Each row was made from one path, in order. Every step used is in the known rows, and no mark comes twice. Write each row's path.
In the rows, zero is written as 128.
Known rows
baru -> meduf: [100 127 145 126 116 156 101 127 146 153 121 139 125 143 156 125 159 133
 117 127 108 130 147 133]
fivam -> detil -> bepozos -> dizenaf -> meduf -> baru: [126 114 152  94 131 132 122 146 162 128 106 130  94 159 142  77 151 154
 133 128  99 104 102 194]
baru -> dizenaf -> meduf -> detil -> bepozos: [121 121 144 106 107 161 134 142 152 138 123 125 130 134 120 161 155 124
 127 141  90 173 122 140]
meduf -> baru: [106 115 105 109 131 169  84 126 150 148 105 136 156 121 140  92 143 120
 126 140 145  32 130 141]
baru -> bepozos -> detil: [112 147  83 150 119 153  82 139 156 127 114 134 176 130 132 151 162 131
 122 132 102  94 119 145]
detil -> bepozos -> dizenaf -> baru: [120 111 167 149 115 151 161 133 154 124 110 138 153 159 161 151 149 143
 136 136 140 132 113 156]
fivam -> detil -> bepozos -> dizenaf -> baru: [121 116 152 147 119 116 131 139 158 117 105 134 123 169 166 143 164 146
 137 130 102 127 106 173]
meduf -> baru -> fivam: [118 101  93  94 134 173  64 129 149 159 114 143 193 102 153  75 122 124
 132 154 172  23 131 124]
fivam -> detil -> bepozos -> dizenaf -> meduf: [128 123 175 116 117 118 136 138 160 130 115 128  94 175 164 127 169 155
 128 119  86 164 111 188]
fivam -> dizenaf: [112 118 130 141 117 122 109 113 143 151 129 121  87 149 161 177 165 115
 125 132 148 114 138 151]
detil -> bepozos -> dizenaf: [126 127 172 143 121 142 161 123 155 136 115 130 125 160 163 173 137 144
 135 143 133 126 130 149]
fivam -> dizenaf -> bepozos -> detil: [105 124 100 154 106 105  87 112 147 129 145 124  75 140 152 150 161 110
 117 120 125 122 129 146]
baru -> dizenaf: [122 137 121 108 132 148 100 135 152 151 108 129 156 139 145 175 143 130
 127 133 123  65 145 139]
fivam -> detil: [109 125 117 128 120 122  66 125 152 145 111 132 113 145 166 132 176 127
 121 126  97  97 133 150]
meduf -> dizenaf: [116 129 134 129 128 157 112 125 153 140  99 133 157 149 168 145 152 135
 129 127 141  33 142 137]
meduf -> dizenaf -> baru: [109 113 133 137 122 170 115 134 151 125  94 141 184 147 167 118 164 134
 129 120 147  33 125 144]
bepozos -> dizenaf -> meduf -> baru: [114 127 144  90 138 173 126 124 156 139 114 139 130 141 138  65 145 151
 127 123 134  38 117 182]
dizenaf -> baru -> fivam -> detil: [115  97 102 124 118 138  51 137 150 141 113 143 179 126 174  88 166 127
 127 133 126  90 114 146]
meduf -> detil -> bepozos -> dizenaf: [115 135 151 158 112 149 157 114 153 129 136 129  84 140 143 173 141 134
 137 155 110 148 130 129]
bepozos -> detil: [ 95 141 104 148 114 141  81 111 152 139 123 135 159 123 145 125 173 131
 118 135  98 107 132 154]
bepozos -> dizenaf: [116 146 147 134 131 146 128 112 154 141 122 136 120 151 164 157 147 145
 129 132 134  57 137 154]
baru -> fivam -> detil -> bepozos -> dizenaf: [140 121 142 129 126 108 110 133 160 142 120 131 120 149 179 149 133 151
 140 150 122 120 125 151]
detil -> bepozos: [119 106 155 139 105 151 128 133 150 146 107 131 150 148 161 170 150 117
 127 143 138 159 133 130]

Which path is each row?
[126 121 191 116 113 155 168 130 156 136 118 133 127 168 158 143 154 151
 127 126 128 162 116 169] | detil -> bepozos -> dizenaf -> meduf
[106 105 126 150 111 131 113 121 142 136 123 128 114 148 158 146 176 116
 127 124 153 117 121 159] | fivam -> dizenaf -> baru
[111 129  76 165 112 127  96 142 149 113 122 126 144 143 129 158 179 126
 129 124 121 116 102 167] | fivam -> dizenaf -> baru -> bepozos -> detil
[106 130  78 157 113 164  83 146 155 113 108 141 211 130 129 130 173 130
 123 124 110  97 101 153] | dizenaf -> baru -> bepozos -> detil
[127 117 113  77 143 141  73 135 160 145 120 139 134 131 152  34 139 161
 133 131 121  30 111 185] | bepozos -> dizenaf -> meduf -> baru -> fivam -> detil
[116 139  81 156 125 164  97 154 159 102  95 139 211 142 136 129 164 143
 132 121 115  33 107 157] | meduf -> dizenaf -> baru -> bepozos -> detil
[121 128 101  90 145 160  87 141 154 149  99 131 163 121 123 121 128 126
 132 140 135   4 136 146] | meduf -> baru -> dizenaf
[122 129 140  86 124 159 109 139 154 152 108 131 163 144 140 141 160 135
 119 116 115 102 133 167] | baru -> dizenaf -> meduf
[111 104 152 138  92 136 143 122 143 137 144 116  64 145 135 163 177 113
 126 140 113 224 117 150] | fivam -> dizenaf -> meduf -> detil -> bepozos
[101 120 150 147  96 161 127 129 146 141 136 134  95 133 136 151 154 120
 125 151  90 205 140 109] | baru -> meduf -> detil -> bepozos
[122 107 133 150 110 162 139 127 151 127 138 143 151 120 151 132 135 136
 143 163 141 134 111 125] | meduf -> detil -> bepozos -> dizenaf -> baru -> fivam
[ 95 112 142 132 111 171 105 135 145 140 118 148 155 142 152 109 170 130
 118 119 115 135 129 141] | dizenaf -> baru -> meduf
[ 93 103 148 154  92 174 128 138 144 128 132 141 126 132 133 131 167 117
 126 144  91 207 122 117] | dizenaf -> baru -> meduf -> detil -> bepozos
[121 150 124 124 120 177 140 133 157 121 134 136 106 146 123 139 156 144
 127 125 101  99 114 150] | baru -> bepozos -> dizenaf -> meduf -> detil
[114 116 184 147 115 155 166 140 152 127 120 142 131 165 154 141 148 154
 133 130 115 162 118 153] | detil -> bepozos -> dizenaf -> baru -> meduf
[115 136 167 111 123 159 139 118 155 140 123 138 122 158 158 116 160 153
 120 114 125  98 126 178] | bepozos -> dizenaf -> meduf
[115 121 167 145 117 120 134 146 156 120 116 137  97 174 159 130 163 156
 133 124  79 167 113 169] | fivam -> detil -> bepozos -> dizenaf -> baru -> meduf
[128 132 153 140 124 105 130 131 160 131 112 126  89 171 166 167 154 149
 135 137  95 129 125 163] | fivam -> detil -> bepozos -> dizenaf
[109 129 145 143 125 158 133 121 153 128 114 144 147 150 159 129 158 145
 130 126 139  66 118 162] | bepozos -> dizenaf -> baru
[123 101 118 124 125 171  94 139 152 138 102 145 221 128 177 102 143 139
 135 134 172  27 125 130] | meduf -> dizenaf -> baru -> fivam
[127 122 125 104 122 149  96 140 154 141 116 133 136 146 153 167 127 109
 121 119 141  58 143 118] | baru -> dizenaf -> bepozos
[114 107 114 120 102 143  95 113 141 154 159 126  95 115 146 119 166 117
 124 143 137 159 125 141] | baru -> fivam -> dizenaf -> meduf -> detil
[120 110 140 136 110 119  97 137 154 138 104 127 122 155 166 154 166 122
 127 138  97 158 126 146] | fivam -> detil -> bepozos
[124 109 101  83 128 194  93 159 156 135  97 138 184 136 123  86 148 125
 123 121 142  52 107 153] | dizenaf -> meduf -> baru -> bepozos
[119  91 116  71 127 186  73 138 151 160 114 144 197 108 148  40 139 132
 125 138 161  59 119 149] | dizenaf -> meduf -> baru -> fivam
[ 98 101 145 165  92 137 142 132 138 127 147 125  60 144 131 162 172 117
 132 145 101 233 120 131] | fivam -> dizenaf -> baru -> meduf -> detil -> bepozos
[101 127 104 145 105 144  75 120 152 129 129 138 139 129 152 116 155 113
 111 120 116 103 130 136] | dizenaf -> bepozos -> detil
